Known rows, with every way that one mark hangs from another:
(K514 (K274 (K766 K90) K793) (K969 K827)): [-11.0 -12.2 -26.6  11.7   4.4   0.5   9.6  16.6  -1.8 -15.8 -16.7  -4.4
  -0.2  -6.8 -29.2 -19.9   4.0  31.8  26.6  -7.6  16.2 -12.5]
(K514 K969): [ 20.7  -4.4  23.9   7.6   7.6  20.5   9.2  -5.4 -11.1  20.5 -19.3 -11.4
  -6.0  -4.1 -14.9 -16.8   8.5  -0.2  25.5  32.1   7.5 -17.5]
(K637 (K274 (K766 K90) K793)): [ 14.6  -9.9 -26.5  13.3 -17.8   7.0   5.9  35.7  11.7 -31.1 -24.8 -26.1
  14.9  -6.9  15.6   3.0  19.1  11.8  37.2 -11.3   1.1  17.6]
(K827 (K969 K81 (K514 (K274 (K766 K90) K793)))): [-22.2  -8.3 -13.4  10.3   5.5 -25.4  -2.2  22.5  23.8 -25.0 -35.0 -27.8
  -1.9   2.8   9.7  15.2 -24.6  36.0  31.4 -19.5   9.9   1.3]
(K306 (K274 K602 K793) K850): [ 49.5 -30.9 -11.6  44.3  -8.5  28.4 -12.4  -4.0 -10.5  15.5 -15.1 -28.7
  24.2 -31.6 -32.4  10.3  43.3 -12.4  -5.0  40.8  10.6 -17.4]
(K637 (K274 K602 K766 K793)): [ 23.0  -6.5 -24.1  34.6  -8.6  11.8  10.5  48.2  -8.3   4.7 -19.1 -28.6
  33.4 -29.4 -18.5  36.0  19.9  11.9  14.0  -0.2   6.2  11.3]
(K766 K90): [ 30.8 -10.1   8.8   1.7 -17.2   9.6  -1.5 -10.2  -9.5  -1.7 -18.9 -14.9
 -10.0  13.5  15.6 -12.3  26.7 -14.5  36.9  26.9   0.5  -0.5]
(K637 (K274 K766 K793)): [ 21.0  -6.0 -14.9  20.3  -2.6  20.5  11.0  35.5   5.9  -0.4 -25.6 -27.1
   8.8 -24.2   3.7   9.0   8.1  19.5  22.5 -27.1   5.5  13.3]
(K637 (K274 K793)): [ 42.1 -12.1  -6.3  31.7  16.1  19.7   7.0   4.9 -13.1   5.3 -27.5 -31.9
  10.9 -32.7  -1.9   6.6  15.7  -7.0  17.2 -14.8   1.0   8.5]
(K306 (K274 K602 (K766 K90) K793)): [ 17.1 -20.5 -30.0  13.9 -33.1   4.6  -5.8  37.3   4.7 -25.3 -24.1 -30.4
  18.7  -0.1  -9.7  20.6  48.3 -13.8  27.0  17.5   7.0   4.2]
(K514 (K274 K602) K969): [ 28.2 -16.5   8.5  29.1  13.0  -3.5  15.9   5.3 -30.4  12.3 -12.0  -9.2
   9.8 -19.7 -42.9   7.8  15.2  13.4  10.6  55.8   3.4 -20.4]
(K306 (K274 K602 (K766 K90) K793) K850): [ 19.7 -27.4 -28.9  27.9 -44.2  16.5 -11.7  21.7  11.6 -18.8 -14.3 -25.1
  29.1  -6.7 -20.5   6.9  47.7   5.2  12.4  41.4  10.0  -7.5]
(K90 K766): [ 35.4  -2.1   5.7  13.9   3.6  26.5   4.0   8.7 -26.6  39.2  -5.8 -19.8
 -27.5  12.5 -11.0   6.5   4.0  13.1  13.8   6.4   7.3  -0.3]
(K969 K81 (K514 (K274 K602 (K766 K90)))): [-12.2  -2.7 -20.9   4.4 -13.4 -43.7   0.6  28.0  12.7 -27.5  -6.1 -13.8
   7.6  27.0  20.4  36.9  -8.6  45.2  25.5  -1.3   5.6  17.7]
(K637 (K274 K602)): [ 49.9 -13.1  -3.8  38.3  -0.9   9.6  14.4  12.0 -28.3  20.0  -8.8 -24.3
  17.6 -20.7  -6.4  26.7  29.4  -0.2  19.3  34.9  -0.6   0.4]
(K274 K602 (K766 K90) K793): [ 10.3  -6.5 -24.0  14.7 -31.9   6.1  -4.3  39.3  -4.6 -10.7 -20.2 -25.9
  28.0   4.0 -23.2  26.9  33.2 -10.6  22.5  20.1   8.0   6.9]
(K969 K81 (K514 (K274 (K766 K90) K793)) K827): [-21.9  -0.9 -39.1   1.5  13.1 -24.6  -6.2  12.6  20.4 -17.8 -14.9 -14.1
  -7.9  14.7  13.5  11.8 -22.6  45.8  26.8 -66.2  19.3  17.3]
(K827 (K969 K81 (K514 (K274 K602 K766 K793)))): [ -9.5  -5.7 -11.5  32.5  17.9 -21.3   1.1  37.8   4.5   6.4 -28.0 -31.3
  15.3 -17.8 -24.9  48.3 -20.7  34.9   9.2  -9.1  15.6  -4.1]
(K291 K766): [ 34.4  -3.7  15.0  13.3  -1.5  16.3   0.1   3.5 -16.2  22.5 -10.8 -19.0
 -15.4  20.2   8.9   3.3  23.0   1.4  24.6  12.5   1.3   1.7]
(K827 (K969 K81 (K514 (K274 K602 K766)))): [ -8.6  -4.8   1.1  25.0  10.9 -23.0   9.4  28.7   1.0  17.3 -15.5 -17.8
   1.5  -4.7  -8.2  39.5 -22.5  47.6  18.5  13.1  12.6  -8.1]
(K969 K81 (K514 (K274 K793)) K827): [  8.6  -4.9 -18.6  17.4  48.9 -12.8  -6.6 -13.6  -4.5  17.4 -16.9 -19.4
 -14.3  -9.9   1.0  16.1 -28.8  28.6   9.2 -70.0  19.9   7.0]
(K514 (K969 K81)): [  1.8   0.8  18.9  17.3  19.8   4.4   5.4 -10.6  12.5  18.5  -9.4 -22.1
  -5.0   9.2  -1.3  -5.4 -16.7  11.9  26.9   2.1  10.5  -8.9]
(K969 (K514 K274)): [ 29.9 -10.2  15.0   0.9  16.9  -9.0   5.1  -7.7 -19.0   9.3 -23.9  -5.2
 -18.5 -11.5   9.4  -0.8  -2.8  26.5  17.3   1.1   2.1   3.2]

Rows:
[  5.7 -10.2  -6.3  23.9   5.4  -4.7   5.1  42.6 -17.7  11.1 -36.3 -23.2
  15.7 -32.7 -39.8  34.8   0.9  22.7   8.9  17.7  12.9 -12.7]
(K827 (K969 (K514 (K274 K602 K766 K793))))
[ 13.1  -3.0  -5.6  10.3  37.7 -15.9   1.1 -21.8  -9.2  26.7  -3.5  -7.3
 -28.6   4.8  17.7   9.4 -29.5  39.9  20.2 -49.3  17.1   2.1]
(K969 K81 (K514 K274) K827)
[  9.8  -8.2   6.8  14.9  -3.1  -8.5  13.2  34.8 -22.7  20.1 -23.9  -8.4
   0.8 -20.3 -23.9  28.6  -0.8  35.1  18.7  42.9  10.6 -15.0]
(K827 (K969 (K514 (K274 K602 K766))))
[ 13.6  -7.5 -28.6  32.6  42.1 -21.0  -5.8   0.8 -15.0  21.5 -13.0 -25.9
  10.1 -13.8 -22.6  44.7 -13.4  21.9   0.2 -44.7  19.6   3.8]
(K969 K81 (K514 (K274 K602 K793)) K827)
[-28.0  -8.1 -32.9  18.6  15.4 -14.3   5.4  10.5  20.8 -17.7  -9.5 -14.9
  -1.6   8.3 -14.8  -6.0 -20.7  42.2  25.8 -36.7  19.5  -2.9]
(K514 (K274 (K766 K90) K793) (K969 K81 K827))
[-10.8   0.7 -35.4  22.7  25.0 -21.6  -1.4  28.3  -0.8  14.2  -6.6 -20.5
   9.0  -5.2 -18.4  47.7 -21.2  42.6   6.0 -56.4  24.4  10.3]
(K969 K81 (K514 (K274 K602 K766 K793)) K827)
[-14.9  -8.3  -9.1  17.6  -8.1 -33.8   3.5  27.6   7.4 -10.0 -13.0 -17.4
   5.2  12.2   7.2  35.6 -12.0  39.4  31.9  28.9   8.9  -4.3]
(K827 (K969 K81 (K514 (K274 K602 (K766 K90)))))
[  0.7   2.1   5.0  19.2  31.0  11.7   6.1 -21.5   1.4  40.7   1.6 -13.0
 -12.4   9.7  -8.4  -9.5 -19.8  12.4  27.4 -17.9  21.5 -17.5]
(K514 (K969 K81 K827))
[-16.9  -3.8   5.1  15.3  15.0 -12.9  17.5  14.8  19.7  -0.9  -8.1  -9.7
 -14.2   2.8  -0.7  -3.3 -31.5  54.8  20.8 -12.5  10.0  -2.5]
(K514 (K274 K766) (K969 K81))
[ 10.1  -9.4  19.3  21.8  33.6 -11.9   4.4 -13.4  -4.2  18.4 -24.5 -20.3
 -21.7  -7.3  11.7   9.7 -26.9  30.3  25.0  -1.1   9.7 -11.1]
(K827 (K969 K81 (K514 K274)))
[ 11.5  -4.7   9.8   7.3  30.9 -24.7   0.2 -14.2   2.2   2.8 -14.4 -15.9
 -21.0   4.8  27.4  11.9 -25.1  34.6  18.1 -29.4   5.3  11.9]
(K969 K81 (K514 K274))
[-12.6  -2.6  10.8  11.2  13.4 -14.2   8.4  17.7  11.6  10.8 -21.4 -13.8
 -22.6  -1.5  13.2  11.4 -36.0  54.9  27.1 -13.5  14.0  -5.0]
(K827 (K969 K81 (K514 (K274 K766))))
[  5.2  -4.7 -12.9  -0.4 -25.2  12.1  -4.9  23.8   8.3 -16.8 -28.5 -22.2
   5.3   4.8   0.6  -1.4  21.5  -3.8  30.2  -7.2   7.4   9.3]
(K274 (K766 K90) K793)
[ -2.9  -6.5 -31.1  -6.1   0.0 -11.4  -2.2  18.3  -1.8 -15.3 -24.5  -4.5
  -7.3   1.7   1.0  -2.2   0.4  33.2  27.0 -34.9  16.5   9.8]
(K969 (K514 (K274 (K766 K90) K793)) K827)
[ -1.6  -3.8 -18.6 -14.3  -9.8 -14.6   5.3   6.7  -6.9  -6.6 -10.0  10.4
 -24.2  13.0  19.6  -8.8  -1.2  47.0  35.8 -15.0  13.7   6.2]
(K969 (K514 (K274 (K766 K90))) K827)
[ -6.7   2.4 -23.2  17.0  14.3 -22.6   7.0  19.0  -6.0  22.3   4.0  -5.4
  -5.8   7.8  -2.1  39.7 -23.3  57.3  13.6 -36.6  21.9   7.2]
(K969 K81 (K514 (K274 K602 K766)) K827)
[  4.0 -12.6   1.1  32.1  43.4 -10.8   5.2  -4.3   8.9  -3.2 -23.2 -29.2
   2.3 -16.3 -21.5   3.3 -19.2  22.2   8.8 -22.7   8.3  -6.1]
(K514 (K274 K793) (K969 K81))
[  7.8  -3.0 -30.0  13.7  10.6  -7.2   2.1  34.2 -21.8  16.6 -15.3  -7.8
   9.6 -20.4 -33.0  33.9   1.2  33.5   3.5 -27.7  20.8   1.9]
(K969 (K514 (K274 K602 K766 K793)) K827)
[-14.9  -4.3  -3.1  16.2  23.5 -13.4   0.8  24.3  17.3   4.2 -33.9 -27.6
  -7.4 -15.3  -2.8  20.2 -36.1  40.9  18.4 -33.5  14.8  -2.3]
(K827 (K969 K81 (K514 (K274 K766 K793))))
[  1.1  -7.5 -42.7   6.1  -6.2 -18.4  -1.8  34.0 -14.8 -11.5 -17.8  -9.3
  15.1  -3.5 -21.0  28.1  12.4  29.1  18.4  -9.0  16.6   6.5]
(K969 (K514 (K274 K602 (K766 K90) K793)) K827)
[ 23.6 -21.6  -9.5  20.2 -17.3  35.3  -8.2  10.6  17.4   4.5 -19.1 -18.4
   1.0 -22.6  -8.9 -15.4  24.0  19.4   6.7   0.2  14.1  -7.0]
(K306 (K274 K766 K793) K850)
[  8.3   1.6  22.8  11.9  20.2   1.4  -1.6 -11.0   4.4  33.5 -24.4 -25.0
 -15.8   3.8  14.8  10.6 -23.5   7.1  32.7  -0.6  12.9 -10.9]
(K827 (K969 K81 K514))
[ 18.2 -10.9 -35.5  31.3 -25.1  -0.2   7.3  47.8  -1.2 -25.1 -18.9 -31.8
  37.9 -10.6  -7.1  29.9  34.6   5.0  27.3  16.6   1.3  14.5]
(K637 (K274 K602 (K766 K90) K793))
[  4.8  -9.9  -0.6  21.5  -2.8  -4.2  20.4  33.0 -14.0   5.0  -8.3  -5.5
  10.9 -13.1 -36.8  13.2   5.3  37.3  12.8  44.8   7.8 -12.6]
(K514 (K274 K602 K766) K969)
[  3.3  -9.1 -27.6   4.5 -15.0 -28.6  -2.5  43.6  -4.7 -31.5 -30.1 -18.7
  21.8  -3.8 -14.2  31.8  18.1  24.0  17.3   7.5   5.2  14.5]
(K969 (K514 (K274 K602 (K766 K90) K793)))
[ 20.0 -14.1   5.9  16.9  29.8  12.6  17.0 -18.5 -28.5  29.3  -6.2   4.4
 -19.9 -16.6 -28.9 -23.8  -1.9  26.9  20.0  10.5  15.9 -25.2]
(K514 K274 (K969 K827))
[-20.1  -5.6  -8.1  21.0  24.2  -8.5   9.8  22.7  26.1 -12.2 -18.9 -23.2
   0.3 -10.1 -16.9   4.8 -28.7  44.0  11.5 -33.6  12.5   0.5]
(K514 (K274 K766 K793) (K969 K81))
[-25.3  -6.8 -17.4  10.1   6.0 -15.0  13.3   4.0  18.4  -7.6   5.4  -2.5
 -15.9  23.1   6.0 -12.4 -21.9  53.2  36.1 -13.8  17.3  -8.1]
(K514 (K274 (K766 K90)) (K969 K81 K827))
[ 12.0 -14.9  -2.9   1.5 -20.8  -6.6  10.0  14.3  -2.6 -20.7 -16.4   0.2
 -16.6   8.2  15.8  -7.9  11.8  30.3  32.7  11.9   2.6   6.3]
(K514 (K274 (K766 K90)))
